Known rows, with every step that occurs:
a -> s -> b -> r: [ -5.3 -31.7 -20.8  -2.0   7.5  17.7 -10.1 -20.3 -23.5 -19.1 -21.0  29.2
   1.6  20.6   9.5  14.7  26.4 -62.0  10.4  -0.7  52.3]
a -> s -> q -> r -> x -> k: [ -9.6 -16.6 -20.1  49.4  18.0  68.8  36.4  -6.6  17.6   5.0   2.1  46.0
   1.0 -41.1  19.9  -6.1  25.2 -70.8  14.4   2.1   9.9]
b -> r: [ 25.1 -11.8  -6.1 -17.6 -11.3  -9.0  11.2 -14.4 -12.3  -0.6 -23.8  27.7
  11.4   5.7   0.3   7.1   0.1 -25.1  12.2  12.9   7.9]
x -> k: [ 15.9 -19.6  -4.5   6.7   1.7   4.9  14.8 -10.8 -16.3   9.0   8.8  15.5
   6.8 -16.4   0.6  -5.1  13.5   9.3  12.6  11.3   0.0]
x -> r -> q -> s -> b: [  7.3   3.0  38.9  32.8   8.6  46.5 -14.2  -9.4 -33.4 -27.6   8.7  12.5
  12.7 -12.5  14.2 -18.3   3.2  -1.9 -13.7   1.3  33.1]
q -> r -> x: [ -7.0  -8.6  13.9  17.8   7.5  11.0  17.1   0.2 -14.1 -15.1  13.9  30.5
  11.3 -25.4  14.0   4.5 -12.0 -40.6   9.4  10.0 -10.0]
s -> q -> r -> b -> k -> x: [ 18.6   8.1 -10.9  27.7 -45.7  78.4  28.2  19.5 -14.8   8.1 -29.2   5.3
  33.3 -51.0   9.8  -1.1   4.4 -20.0   7.3  14.0 -25.7]
k -> b -> s -> q -> r -> x: [ 25.0  -4.5  16.2  37.0  -5.8  62.7  25.6 -19.9   2.9   0.9 -12.8  34.3
  -7.4 -44.9 -11.0   5.4 -13.4 -43.3   8.8  23.4 -50.3]
q -> s -> b -> r: [  4.8  -8.4  -5.6   0.0   0.3  33.3  -8.5 -20.3 -20.4 -18.5 -42.7  38.8
  13.2   4.6   9.6  -3.8  -0.5 -45.5   0.5   1.1  43.1]
k -> x -> r -> b: [ 47.1 -28.9  15.4  12.7 -30.2 -13.3  -4.9  22.4 -36.7 -10.6 -12.2 -20.0
  23.5 -17.8   3.2 -18.9   1.7  25.6 -21.8  10.0   6.2]
k -> x: [ 15.2 -28.4 -10.5 -11.4 -13.9 -10.4  12.4  -2.3   4.1  -1.7   0.1   5.1
   5.1 -12.4  12.4  -1.3   7.0  13.0  -7.4   4.7  10.3]
x -> k -> b -> r -> q -> s: [ 35.9  18.6  13.9  15.2 -23.1  66.2  25.5 -38.6  -0.3  11.4 -23.2  33.5
   4.9 -38.2  -8.7 -44.6   7.5  -2.5   9.6  13.2 -23.5]
r -> x: [  3.4 -15.9   4.4   6.3  12.6 -12.8   1.0   3.8 -25.0  -9.6   9.7  30.5
   3.6  -7.3   4.6   2.1  -5.8 -20.2  13.6  13.6  15.2]
q -> s -> b: [ -9.7 -10.0  -6.3  13.8  10.8  40.1 -12.0 -15.6 -26.0 -19.1 -19.9  30.5
  11.7  -1.0  12.1   3.6   6.2 -27.3   1.0  -8.5  46.4]
s -> q -> r -> x -> k: [  3.8 -10.5  -0.4  35.6  11.3  48.0  41.2   2.9   4.7  11.1   1.9  41.8
   6.9 -44.7  15.9 -12.8   3.0 -41.9   9.0  18.0 -13.9]
q -> s -> b -> k: [-13.3   3.9  -8.1  25.3   4.4  60.6 -19.6  -2.8 -31.7 -18.2 -27.2  23.9
  18.8 -18.9   5.9   5.9   5.8 -23.9  20.3  -2.6  39.2]
b -> k: [  4.5   1.5  -3.6   7.6 -13.0  19.0   3.4   1.5 -25.0  -1.4  -6.4  10.0
  16.7 -18.9  -4.7  16.1   7.3  -3.2  27.7  16.1   4.5]
x -> k -> b: [ 29.7 -22.8   1.0  11.2  -4.1  21.0  16.3 -17.4 -11.7   5.1  -7.1   6.7
   1.0 -33.4 -11.2  -9.7  13.4   9.5   8.2   6.6 -20.8]
s -> b -> r -> x -> k: [  4.2 -40.2  10.3   8.4  13.1  -5.7  -9.0   2.3 -31.4  -7.4  -6.1  35.0
   6.7  -0.6   5.8 -17.5   1.3 -27.7  17.5  25.8  20.7]
x -> k -> b -> s -> q: [ 43.8 -11.9  -5.9  25.0  -9.2  54.5  23.6 -32.9   2.5  23.0 -18.2  22.0
 -11.3 -36.1 -23.4  -7.2  12.9   7.7  14.3  24.3 -42.8]

Rows:
[ -9.9 -14.9   3.2  12.3   2.4  25.9 -16.7   5.3 -43.1 -15.9   0.2   8.5
  12.6  -8.8  -0.2  20.3  10.4 -12.7  24.7  13.0  21.9]	s -> b -> k
[ 10.4 -23.9   7.8  35.3  -9.9  37.2 -18.4  17.7 -25.3 -24.4 -28.8  -9.1
  21.2 -35.7  16.1 -16.5   1.3   8.4  -7.2  -2.7  41.2]	q -> s -> b -> k -> x -> r
[-15.7  25.9  19.7  27.5  -4.1  80.4 -11.9  -9.8 -34.1 -15.6   7.6  21.8
  14.7 -20.1   6.3  -8.0  12.9  -8.4  21.7   7.3  24.3]	r -> q -> s -> b -> k
[ 12.5   0.0   8.6  30.9   2.5  44.8  24.0 -14.1  -2.1   3.8   1.1  41.0
  -3.3 -24.7   1.4   8.4  -9.2 -39.5  13.6  25.8 -29.7]	b -> s -> q -> r -> x
[ 30.2 -25.4   7.5  19.1 -20.6  -5.8   1.9  23.8 -16.6 -10.2 -10.4 -20.2
  17.0 -33.9   5.5  -7.9   1.8  30.6  -4.0  13.8   6.4]	b -> k -> x -> r
[  5.1  28.5  12.8  10.6  -4.6  56.1  13.0 -27.4  -9.9  -2.6  10.9  33.1
  11.5 -12.7   9.0 -15.6  10.4  -3.1   7.0   1.4  11.5]	r -> q -> s
[ -2.8   1.5 -30.7  27.8   1.6  74.0  36.2 -18.0  15.1  -3.7 -13.8  37.4
   5.1 -24.1  18.2  22.0  24.7 -75.9   3.0  -7.9  14.7]	a -> s -> q -> r
[ 16.9 -16.2   5.6  43.5   2.5  66.1  42.6  -3.4  10.4   5.7 -11.0  36.1
   1.7 -62.5   3.1 -15.1  -0.2 -41.3   8.6  15.9 -38.3]	s -> q -> r -> x -> k -> b
[ 34.0   1.3   5.3  25.9 -19.7  73.9  33.2 -33.5   7.8   7.2 -24.8  22.9
  -4.1 -42.5 -12.5  13.2  -2.0 -31.6   1.9  15.6 -58.4]	k -> b -> s -> q -> r
[ 25.3 -18.2  21.5  38.2  -0.9  29.5  19.4 -23.0  -9.1   5.2  14.3  16.1
  -5.3 -47.7 -15.3 -17.4  -7.1  -4.5  15.6  23.6 -62.8]	q -> r -> x -> k -> b -> s
[ 22.5  -5.6  -7.9   7.4 -41.4  21.0  -2.4  20.1 -33.0   2.7 -16.4  -7.9
  28.6 -25.1  -3.2  -5.6   6.9  18.0  17.6  16.3  -2.8]	r -> b -> k -> x
[ 23.6   4.7  -0.2  20.4 -12.0  55.5  28.9 -24.6   5.7   8.4  -7.5  29.1
   1.9 -23.2  -0.4  18.5  -0.5 -29.6   4.7  20.8 -33.3]	b -> s -> q -> r
[  2.9  -8.2 -34.1  18.8   6.6  52.6  20.1 -17.6   7.5   1.5 -21.2  37.9
  -3.7  -4.7   7.7  20.1  33.1 -56.0   6.8  -6.3  37.8]	a -> s -> q
[ 13.7 -25.2  16.6  33.7   3.8  33.5  25.0  -7.8  -8.2  -2.4   6.2  18.9
   3.6 -55.7  -0.4 -17.1  -4.4 -23.0  12.3  13.3 -41.0]	q -> r -> x -> k -> b
[ -0.3  -5.2   6.8  27.5   7.5  46.9  32.6   5.2   1.5  -3.5  -6.4  45.6
   7.0 -34.7  17.7   5.4  -5.4 -58.1   4.1  14.7  -6.6]	s -> q -> r -> x
[  9.2 -13.7  -9.2   3.0 -22.0   6.5   7.1  10.1  -5.3   0.2  -8.7  -2.9
  12.5 -28.5   5.8   2.0  11.7  14.3  13.3  14.2   5.3]	b -> k -> x
